Known rows, with every step that occurs
nifu/gize/vodaf/kape: [ 14  -4  20   4   6  23 -15  29 -31  16  22   3  -3 -11   5  31   2   2
  -2  17  -5  37  47   5  -7 -38  -6 -32 -11 -21  30 -23  36]
kazok/kape: [ 19   2   8 -12 -18  21  -9  20 -20  16  -5  -1   4   2 -20  10  -7  11
  -8  11  -3  -5  16  -2 -17 -32 -36  15  -5 -19  21 -30  20]
kazok/kape/nifu/gize: [ 10   3  13 -26 -24  21  -4  30 -10  21   8   0 -20  -3 -14  17  22   3
   3  10  -7  34  38   8 -10 -31 -18   6 -13 -22  19 -18  40]
gize/vodaf/kape/renofa: [  5   6  23   2 -23   9 -29  30 -27  15  -2  -7  18  -5  -3  29 -18   7
  14  30 -10   4  44  -7 -15 -41 -27 -16  -5 -22  23 -43  37]
vodaf/kape: [ 21  -2   8  -1 -24   4 -18  31 -21  20  13   4   6  -9  -9  33 -10   6
   0   5  -7  10   8   1 -15 -41 -16 -11  -2  -9  16 -14  23]
kazok/kape/renofa: [ 18  10  14 -17 -38  12 -14  25 -26  16 -16  -9  20   4 -19  14 -16  11
   7  21   1 -15  29 -10 -24 -25 -38  14  -1 -23  21 -34  38]
gize/vodaf/kape/renofa/konid: [  9  12  23   7 -12 -10 -34  25 -29  15  -4  -7  14  -8   5  47 -10   1
   7  18  -6  -4  59  -6 -24 -40 -59  -3  -1  -7  31 -43  39]
rodom/gize/nifu: [ 13   3  10  -6 -37  28 -10  20 -24  29  -9  14  10 -10   7 -30   3   4
  -8   9 -12  -1   8  -4 -24 -52 -10   8 -19 -13   6 -30  45]
nifu/kape/renofa: [ 46  15  17 -23 -44   5 -15  22 -17  21  -7  -2  30 -14 -18 -16 -26  -1
  15  13 -10 -22  28  -7 -42 -36 -25 -10  -3  -8  29 -22  41]
nivo/renofa/gize/nifu: [ 10  -5  26   8  -5  16   2  28 -18  37 -20  22   9  22   3 -34  -3   6
   8   6  -6   6  -8  -4 -13 -18 -28 -12 -34  -2  11 -14  44]
renofa/kape/nifu/gize/kazok: [  5   6  26 -14  26   8   9  44 -26  45  34  11  -4 -19  17   9   9  10
   1   0 -17   8  27   3 -23 -18   4 -20 -20 -14  21 -10  52]
gize/kazok: [ 14   4  17  -1  -4   7  -5  22 -27  28  10  -2  20 -12   1   4 -28  20
   1   4  -3 -24  12  -4 -29 -28 -28  -6 -26  -9  20 -25  33]
gize/kazok/kape: [ 13   3  15 -13 -14  10  -7  21 -46  20   3  -3  15 -10  -5   1 -21  23
 -12  10  -1 -13  22  -5 -20 -24 -37   7 -14 -20  20 -35  29]
kape/renofa: [ 19  12  15  -5 -24   7 -10  26  -9  24 -11  -6  25   2 -14  18 -23   8
  19  16  -1 -27  18 -10 -33 -30 -31  -1 -11 -12  21 -21  42]
nivo/renofa: [ 22   7  18  10  -8  15   0  21   7  31   4   1  19  22   1  19 -19  11
  14   4   3  -2  12  -5 -17 -20 -32  -4 -18  -3  23 -10  44]
kape/nifu: [  1   8  13 -10 -27  12  -9  24  14  28   3   1  -7   0 -18  13   2   7
  18   6 -17   3   7   6 -20 -45 -31   5 -24 -10  12 -19  32]
nivo/renofa/kape/nifu: [  9  12  26  -1   4  12   5  36  16  44  15  15   4  20   8  16   7   6
  15   0 -21  13  11   0 -13 -19 -19  -1 -10  -3  17 -12  51]
gize/vodaf/kape: [  7  -1  18   7  -7  18 -25  23 -23  14   9   0   5  -8  -7  20 -10   8
  -1  19 -13  17  30   2  -7 -48 -28 -17 -10 -20  23 -38  22]
vodaf/gize/renofa/nivo: [-18   8  23  18  25  21  -5  30 -26  30   5 -16  15  -1 -18 -18  -8   8
  -6  17  -2   8  13  16 -25 -17 -25 -34 -43  -9  31 -22  11]
gize/nifu/kape/renofa: [ 45   9  23 -23 -66   8 -18  26 -13  25 -16  17  28 -16 -15 -43 -18   2
   9  15 -15 -15  20  -3 -34 -39 -16 -16  -4  -7  20 -33  46]
vodaf/kape/renofa/nivo: [ 12   9  14   9 -15   1 -15  49 -32  26  12  -1  24 -18 -14  30 -16   2
   2  24  -3   6  39  -5 -18 -15 -15 -11   0  -8  19 -12  33]
vodaf/gize/kazok: [ -3   1  19  12 -20   4  -4  20 -35  33  10 -12  20  -2   3   6 -20  21
  -1  10  -7  -6  -2   6 -29 -27 -20 -29 -29  -7  20 -16  29]
rodom/konid: [  6   0   6  -2 -18  25  -6  18 -30  23   9   4  18   6 -10  -7 -23   6
  13   9  -9 -26 -11   4 -26 -35 -42   1 -18 -16  32  -2  45]
nifu/gize: [ 27   2  12  -4   2  22   1  25 -10  24  12   3   2  -3  -3  21  -3   1
   3   4   4   2  19   2 -23 -29  -9 -18 -19 -12  27  -5  39]
kape/renofa/nivo: [  9  16  16   7  -1  16  -4  38 -14  29  -2  -5  26  -9 -20   9 -19   5
   7  25   1 -18  36  -6 -29  -9 -26  -1 -16  -9  22 -16  38]
rodom/gize/nifu/kape/renofa/nivo: [ 30  18  18 -13 -47  22 -12  35 -47  30  -9  13  33 -36  -5 -63  -4  -9
 -10  27 -16   3  51  -8 -36 -29  -3   1 -10  -8  17 -30  52]

Rows
[ 30  -3  19  -4 -66  18 -13  17 -15  29  -3  13  14 -10 -14 -46  -2   1
  -9  10 -25  15  -7  16 -29 -45  -9 -37 -13  -1  21 -23  27]	vodaf/gize/nifu/kape
[  2   0  22  -6  -8 -21 -16  42 -79  29  -7  -3  25 -20   7   6 -26  11
  12  14  -6 -17  18 -15 -30 -19 -24 -20 -19 -14  14 -13  37]	vodaf/kape/renofa/gize/kazok
[  7   9  17 -11   9  17   0  36   3  38  14  14  -6  -1  -8   5  13   3
   7   2 -29  -2   2   4 -22 -37 -19   0 -10 -10  14 -19  34]	renofa/kape/nifu
[ 14   2  21   9  18  10   3  24 -23  33 -12   2  13  22   0  -6 -12   2
  15   4  -2  -3   1  -8 -22 -14 -36  -8 -33  -2  19  -1  36]	nivo/renofa/gize
[  9  14  18  -5  29  -4 -16  15 -13  19  -5  -9   7  -1  -4  10 -10   5
   4  -8   6 -32  20   4 -38 -37 -65   0 -29  -2  34 -35  24]	gize/renofa/konid
[  7   0  22  -8 -22  10  -9  34 -34  31 -34  16  16   0 -11 -38 -10   4
  14  17 -10 -22  -3  -8 -29 -29 -28 -10 -27 -12   8 -25  41]	kape/renofa/gize/nifu
[-19   2  20 -10 -47   2 -10  24 -35  29   6 -13  -1  -2  -7   2   5  22
  -2  16 -19  25  16  14 -15 -31 -31  -5 -24 -19  13 -28  27]	vodaf/gize/kazok/kape/nifu
[ -4   6  25  -7   5  32  -7  21   6  25  11   0 -15   0  -5  11  15   3
  16  18 -16  31  46  10 -12 -43 -18 -18 -34 -22  25 -29  45]	kape/nifu/gize/vodaf
[ 28   5  24  -8 -86   7 -18  25 -22  29 -15   6  29  -8 -14 -42 -11   3
   4  20 -20   4   8   8 -35 -38  -9 -35  -7  -4  21 -26  43]	vodaf/gize/nifu/kape/renofa
[ 31  11  26 -23  -7 -11  -9  27 -72  28 -15  -3  35 -26  -5 -46 -31   3
  14  12 -11 -37  24 -14 -48 -19 -30 -20 -25  -9  23 -18  41]	nifu/kape/renofa/gize/kazok
[-13   3  21  -3 -26  12 -26  28  -3  19  11   0 -13  -6 -10  22   7   5
  10  20 -25  35  35   8  -2 -57 -28 -11 -16 -20  14 -39  27]	gize/vodaf/kape/nifu
[ 11   5  15 -13 -13  17  -1  28   7  28  16   2 -13  -3  -7  21  14   1
  16   3  -8  23  25  10 -18 -36  -9 -12 -25 -12  20  -5  45]	kape/nifu/gize
[  3   2  10  -9 -43  -1 -19  35  -4  24  14   3 -11 -10 -13  34   5   4
  12   6 -19  28  12   7  -8 -49 -18  -5  -6 -11   8 -15  26]	vodaf/kape/nifu
[  6   9  22   3  52  29   4  37 -28  25  17  -6   7 -12 -10 -10  -2   3
  -5  10  13   8  42   7 -23  -8 -10 -26 -37 -15  36 -15  27]	nifu/gize/renofa/nivo
[  8   2  27   8  21  -2   5  25 -49  39  -4   0  22  10  14 -14 -24  16
  11   2   1 -12  10 -13 -24  -3 -37 -12 -43  -4  18  -9  44]	nivo/renofa/gize/kazok
[  1   8  29  -9  41  36   0  36  -2  34  21  12 -14  -3   4   1  24   0
   6  15 -26  24  39   8 -13 -33  -6 -22 -20 -23  27 -28  46]	renofa/kape/nifu/gize/vodaf
[  7  14  15 -23 -35   5 -15  25 -77  22 -11 -19  34 -19  14  -7 -20  16
  -3  23   0 -19  53 -21 -31 -26 -25  24 -10 -30  16 -38  54]	rodom/gize/kazok/kape/renofa
[ 10   9  25 -10  51  21  -4  34 -27  30   5   5  14   0  -3 -13  -9   9
  -1  -1 -11 -27  -1   0 -29 -29 -22 -19 -19 -17  31 -31  22]	gize/renofa/kape
[-12  12  13 -26 -39  10 -12  23 -52  26   3 -11   2 -22   9 -10   7  14
  -3  13 -17  13  43  -7 -20 -41 -26  27 -22 -25   5 -37  45]	rodom/gize/kazok/kape/nifu
[ -5   9  24 -22  12  16  -5  29  -3  25   9  -8  -9  -3  -7   0   9   5
  21   0  -2  14  29  13 -21 -37 -15 -23 -40 -20  28 -21  40]	kape/nifu/gize/renofa
[ -2  11  21 -28  17  -1 -13  25 -21  16   3 -11 -21  -6  -4  18  26   1
   0  -5   4  14  55  13 -22 -30 -56   8 -27 -14  35 -35  37]	kazok/kape/nifu/gize/renofa/konid
[ 20  15  13 -12 -23  -7 -19  23 -28  15 -17 -10  13   0  -9  33  -8   3
   1  10   4 -27  44  -9 -33 -24 -70  29   4  -9  27 -35  37]	kazok/kape/renofa/konid
[ -6   6  17 -25 -32   5 -10  27 -29  25   5  -3  -2 -10  -9   4  -4  21
   1  11 -13   5  27   2 -14 -32 -38  16 -21 -20  11 -36  33]	gize/kazok/kape/nifu
[ 18   8  27  -4  21  17  13  43   8  46  29  14  -4  16  18  28  19   0
  11  -1 -12  31  28   2 -11 -11   2 -19 -11  -6  25   2  64]	nivo/renofa/kape/nifu/gize
[ -6   4  23 -20  -7  35 -11  22 -11  15   6  -2 -21   0 -11   7  23   5
   2  24 -13  41  61   9  -4 -37 -27  -2 -22 -32  25 -41  38]	kazok/kape/nifu/gize/vodaf
[-19   0  31   7   2   5 -17  30 -22  28   0   1 -11  16   4   6   9   0
  22  18 -22  48  34   2   2 -31 -36 -14 -32 -12  14 -23  37]	nivo/renofa/gize/vodaf/kape/nifu
[ -2  -4  29  18  17  11 -14  28 -41  25  -6   2   6  15   7   6  -8   2
   8  17 -10  30  28  -6  -5 -25 -35 -20 -27 -11  21 -21  34]	nivo/renofa/gize/vodaf/kape
[  9  -1  12 -13 -28   3 -11  40 -10  25  27   4 -18 -13  -1  41  18  -3
  10   3 -12  46  30  10  -7 -40   1 -22  -9 -12  16  -3  41]	vodaf/kape/nifu/gize
[ 39  20  18  -8 -15  11  -9  33 -25  25   3   1  33 -24 -27 -21 -22  -6
   3  23  -8 -13  46  -5 -39 -14 -21 -11  -7  -4  29 -16  36]	nifu/kape/renofa/nivo
[ -8  10  21  10  11  -6 -18  13 -21  25  -5 -21   8   7  -1  12  -3   6
   1  -4   0 -12  10  14 -38 -38 -60 -21 -34   2  36 -26  18]	vodaf/gize/renofa/konid
